Every row comes from one small tree of marks. The marks that hang from a mark follow it in brackets, in the order of their numbers. Every link used is in the known rows. Which tree was each row made from?
Known rows:
z_574[z_20 z_739[z_198]]: [-0.04  0.16 -0.21 -0.24  0.03  0.26  0.31  0.07  0.00 -0.11 -0.14 -0.12
 -0.20  0.02 -0.27 -0.01 -0.32 -0.08  0.51 -0.02]
z_20[z_198[z_573[z_574] z_739]]: [-0.14 -0.29  0.24  0.08 -0.03 -0.38 -0.36 -0.04 -0.35 -0.42  0.06  0.19
  0.04  0.14 -0.02  0.28  0.55  0.19 -0.39  0.14]
z_198[z_573]: [ 0.07 -0.20 -0.04  0.25  0.43 -0.18 -0.51 -0.25 -0.19  0.02 -0.08 -0.13
  0.15 -0.02  0.18 -0.02 -0.10  0.08 -0.26  0.03]
z_574[z_739]: [ 0.10 -0.05 -0.30  0.09  0.27  0.27  0.05 -0.16  0.08  0.01 -0.13 -0.35
  0.15 -0.14  0.06 -0.28 -0.28 -0.18  0.27  0.01]
z_20[z_198 z_574[z_739]]: [-0.06 -0.31  0.07 -0.21 -0.03 -0.04 -0.07  0.14  0.33 -0.11 -0.25  0.01
  0.09 -0.20 -0.14  0.07  0.10 -0.36  0.28  0.05]
z_20[z_574]: [ 0.31 -0.05 -0.02  0.24  0.07 -0.12 -0.39 -0.04  0.14  0.15 -0.11 -0.10
  0.24 -0.36  0.27 -0.05  0.05 -0.16  0.22  0.13]
z_566[z_198[z_739]]: [ 0.40 -0.04 -0.03  0.21  0.10  0.07 -0.10 -0.25 -0.13  0.01  0.00 -0.06
 -0.12 -0.04  0.03 -0.13  0.06 -0.04 -0.01  0.19]
z_566[z_198[z_739] z_574]: [ 0.28  0.13 -0.03  0.30 -0.34 -0.03 -0.25 -0.01 -0.10  0.12  0.11  0.03
 -0.10  0.11  0.04 -0.05  0.08 -0.15 -0.09  0.14]
z_20[z_198 z_574[z_566 z_573 z_739]]: [-0.32 -0.24  0.20 -0.39  0.02  0.16  0.42  0.40  0.39  0.02 -0.26  0.02
 -0.02  0.02 -0.17  0.08 -0.04 -0.30  0.06 -0.23]
z_198[z_739]: [ 0.26 -0.05 -0.19  0.25  0.24 -0.08 -0.17 -0.30 -0.09 -0.09  0.05 -0.16
  0.04 -0.11  0.24 -0.17  0.08  0.03  0.07  0.16]
z_198[z_566 z_739]: [ 0.23 -0.01 -0.07  0.17  0.13 -0.18  0.03 -0.57  0.11  0.03  0.19  0.02
  0.02 -0.18  0.36 -0.25  0.12  0.14  0.01  0.32]
z_739[z_198[z_566]]: [ 0.07  0.20  0.04  0.12  0.01 -0.24 -0.13 -0.33  0.07  0.30  0.08 -0.08
 -0.10 -0.19  0.14 -0.17 -0.18 -0.12  0.21  0.37]
z_198[z_573 z_739]: [ 0.12 -0.22 -0.01  0.18  0.30 -0.22 -0.31 -0.41 -0.28 -0.20 -0.02  0.03
  0.02  0.13  0.20  0.00  0.16  0.24 -0.41  0.14]
z_574[z_20 z_566 z_739[z_198]]: [-0.25  0.22 -0.23 -0.31 -0.03  0.43  0.70  0.18  0.21  0.08 -0.15 -0.09
 -0.09 -0.06 -0.36 -0.12 -0.28 -0.05  0.60 -0.12]
z_566[z_198 z_574]: [ 0.25  0.17 -0.05  0.35 -0.23  0.04 -0.47  0.12 -0.01  0.35  0.04 -0.14
  0.02 -0.04  0.03 -0.08 -0.16 -0.32  0.04  0.03]
z_20[z_198 z_574]: [ 0.09 -0.26  0.16  0.00  0.09 -0.33 -0.54  0.15  0.25  0.02 -0.15  0.04
  0.14 -0.33  0.01  0.16  0.24 -0.31  0.24  0.10]
z_574[z_20 z_566 z_573[z_198] z_739]: [-0.01  0.19 -0.05 -0.39  0.29  0.52  0.70  0.29 -0.02  0.05 -0.17 -0.15
  0.02 -0.07 -0.42 -0.13 -0.27  0.11  0.19 -0.37]
z_198[z_573[z_574]]: [ 0.04 -0.05  0.03  0.37  0.11 -0.11 -0.42 -0.07 -0.35 -0.07  0.04 -0.13
  0.29 -0.04  0.21  0.03  0.12  0.17 -0.27  0.07]

Which tree is each row?
[-0.45 -0.17 -0.04 -0.57  0.30  0.38  0.63  0.40  0.26 -0.09 -0.10 -0.03
 -0.17  0.13 -0.37  0.10 -0.22 -0.06  0.21 -0.49]
z_574[z_20[z_198] z_566 z_573 z_739]
[-0.11  0.10 -0.18  0.06 -0.04  0.23  0.03  0.20 -0.05  0.05 -0.03 -0.29
 -0.04  0.31  0.14 -0.11 -0.46 -0.24 -0.17 -0.18]
z_566[z_574[z_573 z_739]]
[ 0.18  0.05 -0.09 -0.10  0.00  0.34  0.49 -0.01  0.11  0.06  0.06  0.14
 -0.12 -0.09 -0.21 -0.10  0.14  0.19  0.25 -0.13]
z_574[z_20 z_566[z_198[z_739]]]
[-0.03  0.18  0.00 -0.12 -0.23 -0.12  0.22 -0.08 -0.01 -0.07  0.36  0.26
 -0.27  0.28  0.30  0.09 -0.02  0.27 -0.28 -0.10]
z_198[z_566[z_574[z_20 z_573]] z_739]
[-0.19  0.19  0.23  0.15 -0.37 -0.49 -0.38 -0.18 -0.08  0.30  0.10  0.16
 -0.12  0.20  0.14  0.08 -0.11 -0.02 -0.34  0.32]
z_739[z_198[z_566[z_574] z_573]]
[ 0.44  0.16  0.12  0.11  0.13 -0.24 -0.01 -0.49 -0.04  0.10  0.11  0.04
  0.09 -0.34  0.04 -0.25  0.28  0.18  0.01  0.40]
z_573[z_198[z_566 z_739]]
[ 0.10  0.00  0.12  0.00 -0.28 -0.06 -0.16  0.02 -0.29 -0.16  0.12  0.38
 -0.23  0.38 -0.14  0.26  0.18  0.26 -0.41 -0.07]
z_566[z_198[z_573 z_739] z_574[z_20]]
[-0.06  0.02  0.07  0.02 -0.06 -0.13  0.04 -0.17 -0.17 -0.10  0.25  0.20
  0.17 -0.08  0.18  0.11  0.17  0.47 -0.19  0.01]
z_198[z_566 z_573[z_574[z_20]]]
[ 0.03  0.00  0.09  0.06  0.13  0.09  0.10  0.21  0.21  0.30 -0.11 -0.10
  0.14 -0.15  0.28 -0.05 -0.12 -0.11 -0.01 -0.15]
z_20[z_574[z_566 z_573]]
[-0.02  0.13 -0.07 -0.23 -0.22  0.47  0.32  0.40 -0.11  0.00  0.00 -0.02
 -0.31  0.40 -0.21  0.09 -0.48 -0.13 -0.10 -0.40]
z_566[z_198 z_574[z_20 z_573 z_739]]
[-0.27 -0.03  0.00 -0.15 -0.26 -0.14  0.00 -0.03  0.39  0.13  0.10  0.02
  0.03 -0.04 -0.06 -0.06 -0.03 -0.32  0.13  0.09]
z_20[z_198[z_566[z_574[z_739]]]]
[-0.12  0.32 -0.17  0.10 -0.37  0.05 -0.07  0.14  0.02  0.13 -0.10 -0.20
 -0.08  0.13 -0.11 -0.08 -0.32 -0.36  0.25  0.15]
z_566[z_574[z_739[z_198]]]
[-0.14  0.03  0.03  0.02 -0.12  0.10  0.39  0.02 -0.18 -0.28  0.15  0.23
  0.16  0.06 -0.01  0.12  0.44  0.57 -0.14 -0.13]
z_198[z_573[z_574[z_20 z_566]] z_739]
[-0.27  0.00 -0.08  0.09 -0.05  0.34  0.44  0.05 -0.07 -0.03 -0.11 -0.18
  0.39  0.02 -0.02 -0.17  0.03  0.14 -0.09 -0.08]
z_198[z_573[z_574[z_566 z_739]]]
[-0.21 -0.40  0.37 -0.19 -0.05 -0.37 -0.05  0.00  0.19 -0.12 -0.16  0.37
  0.07 -0.01 -0.08  0.26  0.62  0.07 -0.23  0.10]
z_20[z_198[z_573 z_739] z_574[z_566]]
[-0.23 -0.03  0.06 -0.18  0.02 -0.16 -0.38  0.49  0.01 -0.04  0.13  0.08
 -0.25  0.21 -0.11  0.40 -0.12 -0.14 -0.07 -0.38]
z_566[z_574[z_20[z_198] z_573]]
[-0.10 -0.41  0.21 -0.05  0.29 -0.43 -0.43 -0.23 -0.17 -0.29 -0.04  0.17
 -0.10  0.18 -0.06  0.23  0.37  0.10 -0.38  0.13]
z_20[z_198[z_573 z_739]]
[ 0.31  0.36  0.07  0.05 -0.12 -0.04  0.08 -0.02 -0.11  0.06  0.22  0.07
  0.26 -0.49 -0.09 -0.03  0.23  0.32  0.29  0.12]
z_573[z_198[z_566] z_574[z_20]]
[-0.16  0.14 -0.22 -0.17 -0.07  0.33  0.25  0.35 -0.04 -0.11  0.04 -0.11
 -0.14  0.33  0.00  0.06 -0.44 -0.05 -0.02 -0.40]
z_566[z_574[z_20 z_573 z_739]]
